Each row was made from one path, in order. Every step used is in the known rows, and no mark comes twice. Write each row's path.
In the rows, 128 means zero.
Known rows
tinip-raku-salin-fifu-mekifo: [145 100 113  74 113 204 109 127 147 153 136 125 135 103 149 112 130]
raku-salin: [109 119 154 121 130 151 105 103 122 169 173  94 141 105 130  98 110]
mekifo-raku-salin: [113 132 179 121 120 155  94  92 122 194 179 103 135 125 139 108  97]
mekifo-raku-salin-fifu-tinip: [102 173 200 102 121 205  73 133 147 159 203 129 154 116 142  74 130]
mekifo-futobe-tinip: [ 74 102 181 126 116 138 134 116 152 129 139 124 146 137 153 107 104]
mekifo-raku-salin-fifu: [ 86 139 188 112 126 180  94 136 146 191 209 118 140 126 149  94 115]
fifu-tinip: [ 99 153 169 116 114 146  89 100 116 136 155 117 170 122 118  86 116]
futobe-tinip: [ 74 134 188 121 112 140 117 123 158 132 120 106 153 139 134  87  99]
futobe-salin: [ 86 147 148 110 109 133 126 100 154 188 153 117 164 142 114  95  98]
tinip-fifu-mekifo-futobe-salin-raku: [161  95  96  96  96 158 129 124 184 114  81 188 162 148 135 132 116]
fifu-mekifo-futobe-tinip-raku: [138  75 130  87  94 167 138 104 150 112  77 141 139 130 164 134 107]
futobe-salin-raku-tinip-fifu: [154 142  93 102 116 205 113 116 198 131  91 136 175 153 108 112  91]
futobe-tinip-fifu: [122 131 199 111 112 174 110 118 170 109 104 122 155 130 134  93 107]
salin-raku-tinip-fifu-mekifo: [182 107  77  98 108 174  97 124 152 101  53 146 160 151 125 132 106]
salin-fifu-mekifo-raku: [ 86 137 168  99  87 137 101 142 132 174 152 153 151 152 152 113 121]
raku-tinip-fifu-mekifo-futobe: [190  76  97  96 107 168 127  98 118 120  96 154 139 136 148 159 123]
salin-fifu-mekifo-futobe-tinip: [ 80 106 164  96 102 150 136 168 171 106 123 162 149 153 169 107 136]
fifu-mekifo-futobe-tinip: [109  99 153 105 101 121 136 123 145 110  94 148 144 150 161 120 118]

Which path is each row?
[104 148  80 109 119 174 116 118 184 159 110 118 173 159 112 106  82]
futobe-salin-raku-tinip
[139  98 123 105 128 188 107  82 124 174 156  88 136  93 132 109  98]
tinip-raku-salin
[191 112 106  88 107 167 107 102 128 121  78 134 151 142 129 139 118]
raku-tinip-fifu-mekifo
[115 142 130  91  98 170 101 134 138 177 133 145 148 166 149 126 116]
salin-fifu-mekifo-raku-tinip
[161 106  80 107 121 201 131 114 194 135 110 150 165 149 126 130  98]
mekifo-futobe-salin-raku-tinip-fifu
[169  73 120  82 114 193 133  93 157 116  90 126 126 116 171 132 114]
fifu-mekifo-futobe-tinip-raku-salin
[156 139 197  93  86 164  99 117 168 114  69 155 143 161 151 117 110]
futobe-tinip-fifu-mekifo-raku
[141 107  46  99 103 157 140 118 170 139  80 161 163 171 134 139 101]
fifu-mekifo-futobe-salin-raku-tinip
[149  65 104  82 116 201 127 125 141 147 159 141 130 100 167 132 135]
tinip-raku-salin-fifu-mekifo-futobe
[163 110 145  98  96 140 104 106 121 126  95 146 150 126 132 124 125]
tinip-fifu-mekifo
[128 131 140 100 109 191  91  84 120 140 140 111 166 101 119 102 107]
fifu-tinip-raku
[ 98 137 155  90 116 219  95 127 149 138 168 126 173 104 128  87 127]
salin-fifu-tinip-raku
[148 114 101 123 126 187  96 125 154 120 100 125 167 138 117 116  92]
salin-raku-tinip-fifu
[113 103 160  90 120 184 131 161 182 107 136 146 133 134 176 102 141]
raku-salin-fifu-mekifo-futobe-tinip
[106 166 143  73 105 234 107 122 187 156 157 135 179 120 119  85 120]
futobe-salin-fifu-tinip-raku
[ 61 122 145 106 114 157 147 142 175 180 202 151 159 140 142 104 123]
mekifo-futobe-salin-fifu
[185  74  65 107 112 171 117 120 145 101  68 168 154 148 143 148 113]
salin-raku-tinip-fifu-mekifo-futobe
[116  81 125 113 102 100 128 105 100 151 132 149 144 133 148 138 119]
fifu-mekifo-futobe
